Each row was made from one walk, in order. Every step used is in the known rows, and no mark comes twice. Write each row's walk.
Known rows:
nopat bukin vamokel napum: [-1.678  2.029  1.163  1.826 -0.886  5.924 -2.387 -2.552  1.570  1.571
 -0.606 -3.180  0.632 -4.326  0.572  1.624  1.159  0.984  2.497  0.625
 -0.004]
nopat bukin vuguze girez lugin: [-0.736  5.864 -3.359 -0.091  1.931  0.877  2.924 -1.797 -3.331  4.274
 -4.013  0.122  0.550 -0.539  1.114 -0.628  6.200 -1.910  3.777  1.209
  3.446]
teniki nopat: [ 0.908 -0.893 -0.566  0.982 -0.952 -0.420 -0.631  0.103  0.969 -0.994
  0.912  1.150 -2.733  0.280  0.349 -1.575 -2.623 -2.884  0.945 -2.612
 -1.101]
teniki nopat bukin vuguze: [-0.730  2.170 -2.550  2.446 -1.267  2.101 -1.638 -1.395 -1.186  0.281
  2.258  0.258 -0.943 -2.489  0.100 -0.199  0.129 -4.535  4.299 -1.898
  0.608]
lugin girez vuguze: [ 0.946 -1.098 -1.500 -2.807  2.774 -1.625 -0.845  0.597 -1.524  1.698
  0.334  0.048 -1.187 -0.234  1.216  3.895  4.794 -2.248  0.845  2.396
 -0.246]
teniki vuguze: [ 0.104 -0.087 -1.108  0.323  2.629 -1.261 -0.062 -0.990 -1.561 -0.047
  0.653 -2.921  2.355 -1.882 -0.740 -1.548 -1.885 -1.503  0.970 -0.808
 -0.196]
nopat bukin: [-2.252  2.690 -0.636  0.740 -0.928  1.151 -1.115 -1.680 -0.095 -0.435
  0.945 -1.431 -0.344 -1.782 -0.226  0.998  0.231  0.383  1.287  0.413
  0.154]
vuguze teniki nopat: [ 2.565  0.525 -1.961 -0.502  0.297 -0.642 -1.923  3.126  2.407 -1.798
 -0.323  2.011 -5.134  0.740 -1.166 -2.696 -2.551 -2.714  0.238 -2.308
 -0.856]
lugin girez vuguze napum vamokel bukin nopat: [ 3.218 -1.207 -1.199  0.521 -2.669  2.720  5.518  2.190  1.084 -1.538
 -0.448 -4.295 -2.609 -1.654 -0.438  3.839 -0.830  0.108  0.733  3.198
  1.638]
bukin vamokel napum: [ 0.575 -0.646  1.801  1.157 -0.043  4.861 -1.246 -0.918  1.643  1.948
 -1.484 -1.718  1.036 -2.474  0.802  0.597  0.828  0.610  1.216  0.341
 -0.215]
lugin girez vuguze bukin nopat: [ 3.609  1.660 -2.984 -0.814 -1.087  2.330  3.584  2.920  0.280  2.266
  1.005 -0.416 -2.354 -0.842  1.455  3.602  2.881 -1.726  0.896 -0.193
 -0.582]
teniki nopat bukin vamokel napum: [-0.706  1.252  0.498  2.876 -1.855  5.624 -3.077 -2.508  2.526  0.484
  0.443 -2.028 -2.135 -4.115  0.772 -0.106 -1.568 -1.894  3.520 -1.824
 -1.155]
teniki nopat bukin: [-1.417  1.906 -1.253  1.757 -1.854  0.737 -1.935 -1.537  0.896 -1.429
  2.000 -0.278 -3.042 -1.530  0.075 -0.609 -2.421 -2.494  2.388 -2.127
 -0.926]
girez vuguze teniki nopat bukin vamokel: [ 2.140  3.446 -3.781 -0.102  0.654  3.392 -4.541  2.725  3.721 -3.368
 -2.031 -2.062 -7.387 -3.472  1.493  0.811  0.759 -3.898  3.219  0.431
 -1.223]
teniki vuguze napum vamokel bukin: [ 2.707  0.228  0.249  2.356 -0.858  0.406  4.623 -0.547 -0.914 -4.070
 -1.413 -6.926  1.208 -3.191 -3.042 -1.813 -3.654  1.531  0.272  1.231
  0.181]
vamokel bukin lugin girez vuguze teniki nopat: [ 1.948  1.176 -4.973 -0.502  0.111  1.244 -0.745  2.551 -1.189 -0.740
  1.900  3.363 -4.759 -1.687  0.426 -0.503 -1.957 -5.796  2.827 -0.383
  2.252]
girez lugin: [-0.122  1.536 -0.945 -0.556  1.532 -0.482  2.393  1.009  0.271  2.000
 -0.021  1.434 -1.134  1.126 -0.423  0.195  2.410 -1.357 -0.126  0.917
  1.331]
lugin girez vuguze bukin: [ 3.936  1.914 -2.030 -2.161  0.859 -0.653  2.170  1.931 -1.812  1.474
 -0.452 -0.117 -1.991 -0.572  0.821  3.384  6.779 -1.185  0.346  1.254
 -2.111]
girez vuguze: [ 1.204 -0.584 -0.514 -1.380  2.279 -1.045  0.101  1.055 -0.139 -0.915
 -1.501  0.700 -1.572  0.433  0.835  1.810  1.690 -1.828 -0.250  2.230
 -1.211]
nopat bukin lugin girez vuguze: [-2.214  3.401 -3.582 -0.607  1.440  0.593 -1.008 -0.971 -4.658  1.469
  2.172 -0.991 -0.240 -2.561  1.840  4.209  4.526 -2.557  2.749  1.745
  2.296]
napum vamokel bukin lugin girez vuguze teniki: [ 1.590  1.000 -3.563 -2.932 -0.326  1.507  0.664  2.689 -1.644 -1.983
 -0.131 -2.914 -3.448 -2.900 -0.483  1.970  0.817 -2.134  0.646  3.994
  2.775]

Which walk is each row?
[ 0.445  3.225 -2.524  0.155 -0.702  0.542 -3.210  1.500  2.377 -2.215
  0.566  0.626 -5.364 -1.006 -1.427 -1.667 -2.322 -2.260  1.585 -1.856
 -0.704]  vuguze teniki nopat bukin
[ 3.191  1.092 -1.301 -0.751  1.501 -1.312  4.044  2.473 -5.155 -1.381
 -1.796 -4.382 -1.039 -0.490  0.351  3.998  6.135  0.106 -0.346  3.090
  1.575]  bukin lugin girez vuguze napum vamokel
[ 1.728  4.374 -3.909  1.043  0.845  0.273  2.828 -0.025 -6.183  2.595
  2.495 -3.319  3.026 -3.380  0.061 -0.459  2.762 -1.561  2.165 -2.912
  1.409]  teniki vuguze bukin lugin girez
[-0.893 -0.438 -1.101  2.716 -4.658  5.297  2.326 -0.242  3.100  0.062
  2.208  0.699 -0.330 -1.828  0.089 -0.761 -7.571 -0.659  1.740 -0.965
  2.524]  vamokel bukin nopat
[ 0.295  3.553 -2.991  1.555 -0.403  0.890 -0.004 -2.836 -2.695  1.314
 -3.006 -0.080 -1.140 -1.445  1.733 -2.483  1.183 -3.378  4.892 -2.386
  0.973]  teniki nopat bukin vuguze girez
[ 4.536  1.358 -0.370 -1.191  0.975  4.305  0.979  1.063 -0.096  3.367
 -1.991 -1.787 -1.042 -3.134  1.632  4.175  7.562 -0.589  1.547  1.498
 -2.229]  lugin girez vuguze bukin vamokel napum
[ 2.699  2.787 -1.399  1.823 -3.853  3.862  4.447  2.384  1.763  0.586
  0.508 -0.390 -1.183 -0.743  0.162 -0.265 -1.787  0.493  0.007 -2.522
 -0.133]  vuguze bukin nopat
[ 1.443  3.149 -2.727 -0.744  2.983 -0.313  4.199 -0.256 -3.384  4.707
 -4.929  1.564  0.899  1.163  1.333 -1.573  6.024 -2.293  2.456  0.801
  3.264]  bukin vuguze girez lugin
[ 1.885  1.470 -2.415 -1.437  2.161  3.717 -5.349  1.120  2.467  1.346
 -0.512 -1.088 -5.544 -3.931  0.668  2.724  3.476 -3.909  3.720  0.845
 -1.121]  lugin girez vuguze teniki nopat bukin vamokel napum
[ 2.662  0.634 -3.300  1.532 -1.564  3.242 -0.821  2.104  1.419 -0.905
  0.914  3.361 -2.859 -1.982 -1.602 -3.192 -3.644 -4.975  3.352 -1.513
  1.674]  vamokel bukin vuguze teniki nopat
[-0.636  4.355 -2.354  0.547  0.614  1.273  0.609 -2.853 -3.640  2.333
 -4.020 -1.176  1.573 -1.695  1.437 -0.922  3.693 -0.509  3.844  0.198
  2.060]  nopat bukin vuguze girez
[ 3.323  4.295 -2.286  0.491  0.193  1.081  4.304  2.647 -3.614 -0.974
 -1.289  1.048 -0.998 -0.784  1.284  0.483  3.088 -1.600 -0.260  0.035
 -0.447]  girez vuguze bukin lugin
[ 2.828  1.469 -0.694  4.180 -1.309  3.231  4.405  0.507 -2.031 -0.056
 -0.833  1.693  2.587 -1.243 -1.641 -0.896  0.451 -0.056  2.457  0.610
  2.617]  vamokel bukin vuguze napum
[ 2.919  1.546 -0.556  1.986 -1.427  1.611  6.148  1.633 -2.632 -4.723
 -2.414 -2.868 -1.187 -1.572 -0.548  0.707 -0.672  0.203 -0.339  3.415
  1.669]  girez vuguze napum vamokel bukin lugin
[ 3.687  2.313  0.177  1.984  0.767  4.779  1.616 -0.655 -0.116  1.750
 -1.753 -4.831  2.454 -4.853 -0.442 -1.395  1.114  0.258  1.634 -1.696
 -2.085]  teniki vuguze bukin vamokel napum
[ 4.914  1.867  0.716  0.242  0.633  4.899  2.023  1.341  1.103  0.788
 -3.622 -1.169 -1.339 -2.744  1.269  1.754  4.504 -0.289  0.306  1.347
 -3.168]  girez vuguze bukin vamokel napum
[ 0.945  3.710 -1.891  0.067  0.515 -0.204  2.843  0.726 -5.048 -1.812
 -0.871 -5.952 -1.296 -2.209  0.107  4.984  6.385  0.442  1.014  3.489
  1.717]  nopat bukin lugin girez vuguze napum vamokel
